Every row comes from one small tree of marks. Brackets hold a mark, then the marks that hang from it, in alphabetical order. Every link used is in the known rows. Which tree was each row made from?
Known rows
(vinif sufiru (tukame panivav zudofut)): -18.6,16.5,-76.7,3.8,4.4,-53.5,9.5,12.4,15.6,-6.9,46.0,-20.2,-3.1,-3.3,-23.6,-2.8,50.4,20.3,24.1
(zudofut (tukame panivav ruso vinif)): -22.1,32.0,-58.3,-5.0,-24.0,-58.2,-29.1,-16.7,32.5,11.9,9.3,-19.9,2.7,7.5,-26.2,-34.8,26.2,5.0,-0.1
(panivav (tukame (vinif sufiru))): -28.6,36.5,-42.9,-38.1,0.9,-30.4,13.2,10.8,31.9,-4.3,25.6,-15.1,-17.6,-3.0,-24.2,-31.8,74.9,48.2,21.4
(ruso (tukame panivav (zudofut sufiru))): 4.0,2.5,-48.4,-0.4,-17.6,-75.3,-14.3,-4.7,25.7,1.6,46.9,6.4,31.3,-4.2,-13.1,14.9,7.1,-2.1,9.8
(vinif sufiru tukame): -27.5,24.3,-64.6,-6.2,17.1,-29.1,26.0,11.7,31.3,-8.1,48.3,-8.4,-3.6,-21.1,-26.6,-20.4,74.4,35.5,32.2
(sufiru (zudofut (tukame vinif))): -10.1,20.8,-43.8,-44.0,-9.9,-37.7,-18.2,-10.1,45.2,-5.8,17.1,-19.1,1.2,-10.9,-14.9,-28.9,32.0,2.3,-0.3
(zudofut (sufiru fudi) (tukame panivav vinif)): -1.0,9.5,-71.1,-13.8,-7.9,-52.9,-22.3,-8.2,25.2,6.2,8.1,3.9,12.9,-5.1,-21.6,-29.6,16.3,-6.0,13.2
(tukame panivav (zudofut (sufiru fudi vinif))): -5.3,8.8,-60.4,25.4,-9.4,-58.1,-13.3,-16.3,17.9,-14.3,27.9,13.8,11.8,2.4,-25.6,3.7,14.6,-25.4,9.7
(tukame panivav ruso (vinif sufiru) zudofut): -25.5,20.9,-50.6,9.9,-19.6,-80.5,-19.3,-2.2,18.0,-2.1,21.3,-4.4,-1.1,18.0,-15.6,-11.9,39.2,10.7,13.0
(vinif sufiru (tukame panivav ruso)): -33.0,26.0,-68.2,22.3,11.4,-50.8,4.5,0.1,21.9,-5.6,31.6,-12.7,0.5,2.4,-21.2,-16.6,47.2,18.7,27.3
(vinif (sufiru zudofut)): -14.9,16.5,-26.1,-14.3,8.7,-35.6,11.7,-0.7,38.4,-31.4,41.3,3.8,8.9,-6.4,-15.2,-11.1,49.3,15.6,15.1
(sufiru (zudofut (tukame panivav))): -2.9,18.1,-45.8,-16.9,-11.0,-36.6,-11.6,-14.9,36.5,-14.2,27.2,-25.7,14.2,1.1,-23.6,-15.6,10.2,-4.2,-8.8
(tukame panivav ruso (vinif (sufiru fudi)) zudofut): -10.6,16.1,-47.6,16.1,-13.7,-80.8,-25.4,0.3,18.4,-15.8,1.1,7.7,13.4,11.8,-17.2,-15.8,29.8,2.0,18.0
(tukame panivav ruso): -32.7,31.9,-40.5,19.3,-21.1,-51.0,-9.2,-16.2,31.8,-4.1,29.8,-2.2,21.6,4.8,-36.0,-20.8,22.6,5.9,7.0
(panivav (tukame (vinif (sufiru fudi)))): -12.9,29.6,-43.8,-35.9,8.5,-29.7,5.4,13.4,33.0,-15.4,5.9,-3.1,-2.2,-9.0,-26.9,-34.8,64.1,36.5,25.3
(tukame ruso vinif (zudofut sufiru)): -33.5,13.1,-37.1,-20.7,-21.7,-82.7,-16.0,-12.2,29.2,6.8,18.6,9.8,12.4,-0.8,-13.5,-12.0,34.6,-20.4,20.1
(tukame zudofut): -19.5,23.7,-32.5,-14.5,-28.3,-49.2,6.5,0.5,37.2,-9.5,44.6,-5.4,22.5,-18.7,-36.0,-7.6,42.5,6.2,5.8
(ruso (tukame vinif)): -12.4,27.8,-42.9,-15.8,-18.7,-47.7,-23.6,0.9,46.7,5.3,33.2,5.9,14.8,-21.7,-20.8,-20.5,39.7,39.9,6.6
(vinif (tukame (zudofut sufiru))): -26.6,9.6,-63.5,-28.0,1.9,-56.6,11.8,2.5,27.4,4.2,43.9,-3.0,11.7,-24.3,-20.5,0.0,42.3,-12.6,30.0

Which tree is each row?
-32.0,25.6,-63.4,-4.8,18.8,-20.0,-4.5,-14.4,36.1,-13.8,36.4,-14.6,-15.7,-18.4,-19.3,-14.5,38.7,-0.8,14.9 => (sufiru (vinif tukame) zudofut)
-10.3,21.6,-31.4,-8.8,0.7,-53.9,-0.8,-18.8,25.8,-16.5,0.0,0.2,11.8,0.2,-17.5,-2.2,36.1,-45.2,20.5 => (panivav (tukame ruso (zudofut (sufiru fudi vinif))))
-14.8,20.6,-64.0,4.0,23.6,-20.8,-12.1,-11.6,39.5,-26.4,19.2,-3.1,0.9,-22.4,-20.9,-17.3,30.9,-11.7,17.4 => (sufiru fudi (vinif tukame) zudofut)
-36.0,31.8,-50.4,4.7,16.9,-33.9,-11.5,-23.2,37.3,-14.6,19.2,-11.5,-9.4,-7.9,-13.2,-14.7,33.6,-21.3,15.1 => (sufiru (vinif (tukame ruso)) zudofut)
-2.2,9.8,-24.2,-5.4,12.8,-35.9,8.9,3.2,37.7,-42.8,23.1,14.7,26.1,-11.6,-18.0,-15.9,37.5,6.5,20.0 => (vinif (sufiru fudi zudofut))
19.6,3.0,-59.0,9.9,-10.8,-75.4,-31.0,10.3,23.4,-14.4,17.1,9.4,18.3,-0.8,-11.1,-3.0,25.0,27.1,10.2 => (ruso (tukame panivav (vinif (sufiru fudi)) zudofut))
-18.7,21.6,-48.9,-21.8,-13.5,-57.2,-39.0,-22.6,33.8,-1.6,2.8,-22.6,3.6,14.0,-10.4,-25.4,6.6,-14.7,-4.7 => (sufiru (zudofut (tukame panivav ruso vinif)))
-27.5,15.5,-56.5,9.6,21.7,-51.5,-3.9,-7.2,23.5,-17.2,27.9,-13.6,1.1,9.3,-5.7,-11.1,28.2,-0.8,23.8 => (vinif (sufiru zudofut) (tukame panivav ruso))
15.5,3.3,-48.0,3.6,9.3,-58.7,-36.4,1.6,31.9,-25.9,11.7,16.6,17.0,3.1,0.9,-12.1,6.8,25.2,10.5 => (ruso (tukame panivav (vinif (sufiru fudi zudofut))))
-11.0,25.9,-50.4,-3.0,0.0,-32.3,11.8,-20.4,31.7,1.7,36.9,-2.1,-6.0,-14.7,-26.1,-16.2,53.2,-9.5,8.6 => (zudofut (sufiru vinif) tukame)
-31.8,27.6,-32.4,-15.8,-32.6,-71.5,-19.7,-6.7,34.9,0.6,12.9,-4.8,10.8,-4.3,-24.7,-19.8,41.2,-3.8,9.5 => (tukame ruso vinif zudofut)
-9.7,22.5,-35.8,5.6,5.8,-23.8,-12.3,-19.1,41.2,-35.4,17.7,9.9,12.5,-15.5,-25.2,-16.1,21.3,-13.6,4.5 => (sufiru fudi vinif zudofut)
7.4,17.1,-18.8,-18.7,1.1,-44.1,-12.7,-17.9,47.9,-28.5,-7.2,-6.9,39.6,-11.2,-18.4,-22.0,15.4,-37.1,4.3 => (sufiru fudi (zudofut (tukame ruso)))
-26.7,27.3,-89.3,19.4,-6.0,-43.0,-11.6,-10.3,19.0,1.7,43.2,-23.4,-15.8,-5.9,-31.2,-3.5,37.0,2.4,9.3 => (sufiru (vinif (tukame panivav zudofut)))
4.1,12.0,-57.7,6.2,-16.9,-74.7,-24.4,8.6,23.0,-1.6,36.2,-1.6,4.0,2.5,-9.0,1.2,35.9,37.0,6.6 => (ruso (tukame panivav (vinif sufiru) zudofut))
0.8,9.2,-32.1,-17.6,10.2,-53.1,-18.0,2.9,42.8,-16.0,28.9,7.1,5.8,-9.0,3.4,-11.7,38.8,31.5,11.4 => (ruso (tukame (vinif (sufiru zudofut))))
-25.8,9.7,-39.7,9.1,-22.4,-83.1,-6.8,-15.2,20.1,-1.9,31.0,3.9,26.1,11.0,-20.9,3.6,14.2,-28.0,13.6 => (tukame panivav ruso (zudofut sufiru))
-14.7,28.5,-56.6,2.7,-9.7,-61.2,-13.5,-8.1,24.3,3.4,11.8,-15.5,-7.8,13.7,-16.6,-31.0,49.1,18.1,8.6 => (zudofut (tukame panivav ruso (vinif sufiru)))
-17.0,25.8,-61.5,19.7,0.4,-50.7,-13.5,-13.0,30.1,-13.9,7.0,-6.7,9.3,-18.5,-25.5,-9.3,40.3,-30.9,20.8 => (sufiru fudi (vinif (tukame ruso zudofut)))
-3.0,17.9,-35.9,2.9,5.9,-55.0,-3.9,-15.2,29.8,-20.3,17.2,-18.5,12.2,17.7,-7.6,-14.5,26.3,-11.1,7.7 => (vinif (sufiru (zudofut (tukame panivav ruso))))
-27.8,18.1,-81.6,35.6,18.7,-50.0,-15.8,-22.8,17.7,-1.8,11.9,9.7,2.8,-0.7,-18.8,-15.8,15.9,-29.0,27.2 => (zudofut (sufiru fudi (vinif (tukame panivav ruso))))
-4.6,18.6,-42.0,-19.7,0.9,-39.4,5.7,-10.1,24.0,-18.9,15.1,-0.5,5.6,-8.2,-24.5,-3.2,40.7,-23.3,18.6 => (panivav (tukame (zudofut (sufiru fudi vinif))))
